Every row comes from one small tree of marks. The marks that hang from a mark follow it in brackets, in alphabetical order. Every link used is in the known rows. Which tree was each row made from?
Known rows
pirup{duvises}: [-0.72  0.04  0.34  1.16 -0.06 -1.04 -0.27 -0.97  0.52 -0.47 -0.44 -0.17
 -0.95 -0.16 -0.79  0.25 -0.46 -1.76  0.91 -0.36  1.17 -0.12 -0.51  0.39
  0.09]
duvises{foni kilob kiro kizol pirup{vefof}}: [-2.54  4.39 -2.01 -1.15  3.01  0.90 -1.66 -2.08 -4.02 -6.50 -1.62  2.67
 -1.79 -1.87  2.26 -1.84 -3.76 -0.69 -3.58  1.16  1.67  4.23 -1.85  3.34
  0.45]
boka{duvises{foni} vefof{kiro}}: [ 0.12 -2.06  2.54 -2.27  1.06  1.24 -0.82  1.72  0.35 -2.15  0.42 -2.21
  1.17 -0.27 -0.94 -2.17 -2.38 -2.18 -3.98 -0.46 -0.18  1.42 -2.06  2.53
 -2.16]
kizol{vefof{kiro}}: [-0.71 -0.28  1.34  0.12  0.27  1.10  0.49 -1.42  1.05 -2.60  0.09 -1.19
  0.83 -0.73 -1.34 -0.74 -0.24 -1.24 -2.93 -0.03  0.83  1.20 -0.09  2.86
 -1.36]
foni{vefof{kiro pirup{duvises{dakimul kilob kizol}}}}: [-5.08  2.75 -0.58  1.22  2.60  0.95 -1.30 -8.19 -2.97 -6.23 -1.35  0.66
 -1.57 -1.76 -0.63 -2.21 -1.56 -2.42 -3.05  0.63  2.20  3.35 -2.14  3.93
  0.97]
pirup{duvises{dakimul kiro} vefof}: [-3.95  1.96 -0.96  1.19 -0.56 -0.04  0.23 -1.44 -1.18 -5.73 -1.33  2.41
 -2.54 -1.24  0.12 -1.00 -2.55 -2.88  0.74 -0.43  1.90  1.51 -1.47  0.22
 -1.44]
vefof{kiro pirup{duvises{foni kilob}}}: [-1.70  0.59  0.78 -2.11  2.31 -1.63 -1.90 -4.80 -1.62 -3.91  0.27 -0.80
 -0.16 -2.16 -0.36 -4.07 -2.02 -3.25 -4.54 -0.69  1.38  2.26 -3.71  6.11
  1.25]
kilob{vefof}: [ 0.37 -0.50  1.35  1.13  1.16  0.03 -0.12 -0.05  0.25 -0.17  0.13  0.77
 -0.59  0.51  0.17  0.00 -0.35 -1.48 -0.83  0.77 -0.49  0.14  0.76 -0.67
 -1.80]
duvises{dakimul{vefof} foni kilob kiro kizol pirup}: [-3.60  4.30 -1.33 -3.90  2.96  1.70 -2.58 -1.74 -5.42 -8.93 -2.16  3.01
 -2.35 -2.70  3.05 -2.15 -3.38 -0.42 -4.42  0.67  0.92  4.57 -3.52  0.95
  0.65]
pirup{vefof}: [-0.39  0.47 -0.03  1.67  1.05  0.18  0.90 -1.68  0.34 -0.26  0.27  0.85
 -0.02  0.53  0.09  0.21 -1.55 -1.17  0.40  0.71  1.27  0.91  1.15  0.42
 -1.98]
vefof{kiro pirup{duvises{dakimul foni kilob kizol}}}: [-4.34  2.29 -1.12 -2.71  1.32  0.02 -3.19 -5.91 -4.09 -6.70 -1.83 -0.52
 -1.52 -3.06 -0.18 -3.63 -1.79 -1.48 -4.13 -0.40  1.56  3.72 -4.73  4.83
  3.11]
duvises{dakimul}: [-1.89  0.70 -0.93 -1.35 -1.45  0.92 -0.50 -0.57 -1.33 -2.37 -0.57  0.79
 -0.64 -0.57  0.53 -0.84 -0.10  0.69  0.02 -0.41 -0.29  0.60 -1.41 -1.42
  0.34]
duvises{kilob}: [-0.24  1.59 -0.97 -1.17  0.94 -0.28 -0.51 -1.82 -1.08 -0.78  0.13  0.65
 -0.84  1.17  0.66 -1.24 -0.95  0.39 -0.32  0.66  0.73  0.78 -1.57  1.38
  1.49]
kilob{duvises{dakimul kiro} vefof{pirup}}: [-3.90  0.89  0.73  1.35 -1.14  0.58  0.63 -2.83 -0.94 -4.78 -0.63  2.84
 -1.42 -1.99  0.70 -1.84  0.51 -4.25 -3.24 -0.14 -1.11  0.18 -0.31 -1.01
 -2.52]
boka{duvises{foni kilob kizol pirup} vefof{kiro}}: [-1.13  1.34  0.82 -2.43  3.13  2.15 -2.66 -1.94 -2.51 -5.28 -0.77 -0.04
  0.30 -0.69  0.36 -2.98 -2.37 -1.44 -5.74  0.64  0.75  3.60 -2.67  4.39
  0.13]
kilob{vefof{kiro pirup}}: [-0.37 -1.28  2.77  1.39  2.64 -0.01 -0.29 -3.77 -0.07 -2.32  0.97  0.69
  0.95 -1.84 -0.79 -2.41  0.89 -3.65 -4.38  0.02 -0.71  0.74  0.86  3.36
 -2.16]
foni{vefof{kiro pirup{duvises{dakimul kilob}}}}: [-4.34  1.72  0.39  0.50  2.10  0.24 -0.54 -7.77 -1.75 -5.75  0.17  1.08
 -0.81 -1.39 -0.38 -3.43 -1.97 -3.67 -3.35 -0.06  1.69  2.47 -2.63  3.89
 -0.51]
boka{duvises{dakimul foni kiro}}: [-3.61  0.72 -0.09 -2.93 -2.23  0.88 -1.51  2.91 -2.44 -4.80 -1.00  1.52
 -1.84 -1.80  1.60 -1.71 -2.54 -0.08 -2.59 -1.11 -0.81  0.89 -3.93 -0.79
 -0.61]
kizol{vefof{pirup{duvises{kilob}}}}: [-1.28  2.80  0.14  2.08  0.48  0.52 -1.43 -5.50 -0.23 -2.59  0.55  1.61
 -0.73 -0.35  0.60 -2.09 -1.44 -3.07 -3.11  0.76  2.77  2.75 -0.53  2.85
 -0.21]
pirup{duvises{dakimul foni kilob kiro kizol} vefof}: [-4.91  4.36 -2.92 -1.49  1.01  0.15 -1.95 -2.30 -4.32 -7.46 -2.92  1.33
 -4.09 -1.32  1.05 -1.66 -4.93 -1.06 -0.85  0.71  2.88  4.24 -4.30  1.94
  1.55]
kizol{vefof{kiro pirup{duvises{dakimul}}}}: [-3.48  0.75  1.19  1.12 -0.98  1.31 -0.91 -5.39 -0.21 -5.90 -0.12  0.55
  0.11 -2.94 -1.03 -2.78 -0.08 -3.69 -4.07 -0.95  1.53  2.44 -1.26  3.00
 -1.35]
kiro{vefof}: [-0.69  1.05  0.27  2.14  0.06  0.03  0.01 -0.63  0.62 -1.03  0.10  0.81
 -0.54  0.42  0.43  0.40 -0.53 -0.61 -1.09  0.74  0.55  1.28  0.88  0.48
 -2.04]

Which tree is each row?
[-1.18 -0.21  1.25 -1.32  2.63  0.18 -0.09 -2.58 -0.83 -4.34  0.45  0.48
  1.28 -2.47  0.07 -2.46 -2.29 -2.54 -4.39 -0.48  0.51  2.22 -0.89  4.05
 -2.64] -> duvises{foni pirup{vefof{kiro}}}
[-4.17  5.66 -2.63 -0.78 -0.16  3.29 -2.18 -2.71 -4.10 -9.07 -2.25  3.77
 -2.16 -1.96  2.24 -1.97 -1.33  0.52 -3.96  0.88  1.32  4.28 -2.04  1.24
  1.40] -> duvises{dakimul kilob kiro kizol{vefof} pirup}
[-3.97  2.15 -0.04  0.26  0.47  0.67 -3.12 -1.28 -3.84 -6.93 -2.41  1.65
 -2.83 -3.95  0.99 -1.94 -2.15 -3.03 -3.87 -0.04  0.24  3.34 -2.25  0.54
 -0.10] -> kilob{vefof{pirup{duvises{dakimul foni kiro kizol}}}}
[-5.17  4.03 -2.22 -1.72  1.19  0.64 -1.99 -1.37 -4.30 -7.21 -2.97  0.36
 -3.98 -1.30  1.15 -1.06 -5.03 -0.51 -1.72  0.82  1.98  3.99 -4.66  0.96
  1.52] -> pirup{duvises{dakimul foni{vefof} kilob kiro kizol}}
[-3.38  2.34 -1.00 -1.12  0.82  2.70 -1.85 -1.55 -3.62 -5.27 -1.72  0.93
 -0.55 -2.56  1.84 -0.32 -2.63  0.76 -3.48  0.51 -0.08  3.53 -1.51 -1.17
 -0.83] -> duvises{dakimul foni{vefof} kizol pirup}
[-4.79  2.14 -0.99 -2.29  2.34  0.35 -1.64 -4.14 -3.24 -6.31 -2.34 -1.65
 -2.37 -1.13 -0.61 -1.53 -4.06 -0.82 -2.49  0.50  1.93  3.64 -4.80  3.09
  1.48] -> pirup{duvises{dakimul foni{vefof{kiro}} kilob kizol}}
[-1.68  2.28  1.12 -1.51  3.60 -1.21 -1.66 -2.81 -2.26 -5.08  0.06  1.61
 -1.79 -2.20  1.76 -2.78 -4.01 -4.59 -4.20  0.26  2.14  3.09 -2.65  3.32
 -0.80] -> dakimul{vefof{pirup{duvises{foni kilob kiro}}}}
[-2.05  1.29 -0.04  2.65  0.97 -0.99  0.75 -0.93  0.15 -3.34 -0.78  1.62
 -1.93 -0.72 -0.42 -0.12 -2.40 -3.52  0.75 -0.02  2.29  0.93  0.11  1.59
 -1.76] -> pirup{duvises{kiro} vefof}
[-0.93  0.02  1.84  1.18  0.60  1.45 -0.18 -3.83  0.60 -3.09  0.93 -0.11
  1.71 -2.26 -0.78 -2.05  0.41 -2.56 -5.10 -0.21  0.71  1.96  0.71  4.00
 -1.71] -> kizol{vefof{kiro pirup}}
[-3.52  4.01 -0.86  2.60  0.79  0.54 -1.33 -1.09 -1.92 -4.15 -1.59  2.95
 -3.36  0.82  1.24  0.33 -1.67 -0.21 -2.09  1.62  1.58  2.25 -0.82  2.26
  0.05] -> boka{duvises{kilob kiro{vefof} kizol}}
[-1.45 -0.43  1.93 -1.42  2.94  0.69 -0.13 -1.67 -0.83 -4.16  0.37 -0.44
  1.44 -2.52  0.24 -1.83 -2.39 -1.90 -5.25 -0.43 -0.35  1.96 -1.24  3.04
 -2.66] -> duvises{foni{vefof{kiro}} pirup}
[-3.06  2.72 -0.55  1.44  0.45 -0.71 -1.88  1.20 -1.58 -5.09 -2.64 -0.11
 -3.12 -1.99  0.29  0.68 -2.87 -1.54 -2.07  0.49  1.78  3.22 -1.42  1.95
 -0.19] -> pirup{duvises{foni kiro{vefof} kizol}}
[-3.64  0.28  1.26 -0.31  1.56  0.37 -2.69 -4.16 -2.83 -6.04 -1.75 -0.37
 -1.28 -3.72 -0.70 -2.44 -1.14 -3.34 -4.65 -0.33  0.35  3.11 -2.38  2.67
 -0.15] -> kilob{vefof{kiro pirup{duvises{dakimul foni kizol}}}}
[-3.78  1.99 -0.02 -1.20  3.41 -0.03 -1.08 -5.83 -2.47 -6.04 -1.98  0.25
 -2.48 -0.52 -0.98 -0.95 -1.63 -2.14 -0.82  0.61  2.75  2.71 -2.92  2.77
  1.35] -> pirup{duvises{dakimul{vefof{kiro}} kilob kizol}}
[-5.43  2.76 -1.72 -0.35 -2.03  0.65 -0.37  0.15 -2.01 -6.15 -3.20  0.02
 -2.99 -1.75  0.67  0.53 -1.90 -0.60 -2.67  0.44  0.24  2.54 -2.34 -0.63
 -0.58] -> kilob{duvises{dakimul foni kiro{vefof} kizol}}
[-2.62  1.94  0.54 -1.14  1.41  1.50 -0.38 -0.97 -2.33 -7.15 -0.53  4.00
 -0.86 -2.73  2.04 -1.55 -1.00 -2.16 -2.83 -0.44  0.03  1.88 -0.69 -0.76
 -2.46] -> duvises{dakimul{vefof} kiro pirup}
[-2.42  3.28  0.13 -0.68  4.06 -0.51 -2.46 -3.37 -3.44 -5.51 -1.45  1.30
 -2.54 -2.56  1.38 -1.55 -3.64 -3.44 -3.80  0.97  2.70  4.04 -2.14  3.36
  0.72] -> dakimul{vefof{pirup{duvises{foni kilob kiro kizol}}}}
[-3.18  2.37 -0.10 -4.50  4.06  1.40 -2.25 -4.68 -4.42 -7.98 -1.50  1.10
 -0.85 -2.50  1.27 -2.73 -2.40 -0.73 -5.18  0.46  0.99  4.27 -3.71  3.09
  0.60] -> duvises{dakimul{vefof{kiro}} foni kilob kizol pirup}
[-2.42  1.92  0.34  3.01 -0.07 -1.21 -0.13  0.17  0.43 -4.08 -0.98  1.60
 -2.42 -0.78  0.00  0.07 -1.44 -3.01 -0.82 -0.01  1.47  1.32 -0.19  1.72
 -1.79] -> pirup{duvises{kiro{vefof}}}
[-3.68  1.66  0.02 -3.64  3.40 -0.26 -1.97 -4.21 -3.33 -6.53 -2.18 -1.02
 -2.53 -1.38 -0.42 -1.60 -3.46 -1.80 -2.41  0.39  2.51  3.64 -4.68  3.08
  1.45] -> pirup{duvises{dakimul{vefof{kiro}} foni kilob kizol}}
[-3.79  1.81 -0.24 -0.28  2.32 -0.11 -1.69 -5.01 -2.67 -5.90 -2.25  0.58
 -3.11 -0.21 -1.25 -1.80 -0.92 -1.93 -1.27  0.73  1.38  2.27 -3.09  2.66
  1.69] -> pirup{duvises{dakimul kilob{vefof{kiro}} kizol}}
[-1.48 -0.59  2.00  1.78  2.65  0.68  0.72 -4.44  0.09 -2.12  1.08 -0.12
  1.57 -1.90 -0.72 -1.57 -0.42 -2.91 -3.93  0.01  0.07  1.14  0.88  3.51
 -2.36] -> foni{vefof{kiro pirup}}
[-4.21  3.61 -1.97  0.12  0.44 -0.30 -0.19 -3.35 -2.24 -6.53 -1.21  3.04
 -3.44 -0.07  0.76 -2.23 -3.57 -2.52  0.38  0.25  2.64  2.34 -2.99  1.56
 -0.02] -> pirup{duvises{dakimul kilob kiro} vefof}
[-4.20  3.69 -2.09  1.19  0.48  2.28 -0.77 -2.39 -3.51 -7.57 -2.17  4.01
 -1.58 -2.72  1.47 -0.85 -1.14 -0.72 -1.61  0.32  0.92  3.06  0.03  0.32
 -0.73] -> duvises{dakimul kiro kizol pirup{vefof}}
[-1.80  1.90  0.44  0.57  0.29  0.02 -1.48  0.10 -1.36 -4.53  0.14  1.49
 -0.56 -2.95  1.95 -2.10 -2.14 -2.25 -5.45  0.02  0.04  3.11 -0.53  2.69
 -2.25] -> duvises{foni kiro{vefof{pirup}}}
[-1.49  0.78  1.25  3.04  0.83  1.10  0.20 -2.78  0.18 -1.40  0.95  3.91
  0.23 -0.14  1.10 -0.29 -1.13 -2.46 -1.73  0.25  0.93  0.49  1.58  0.40
 -3.81] -> boka{duvises{pirup{vefof}}}
[-1.97 -1.06  1.65 -4.45  2.06  0.41 -0.45 -1.01 -1.55 -4.87 -0.31 -1.17
  0.02 -2.05 -0.01 -1.84 -2.45 -1.52 -3.36 -0.60  0.08  2.08 -3.01  1.18
 -1.75] -> duvises{dakimul{vefof{kiro}} foni}
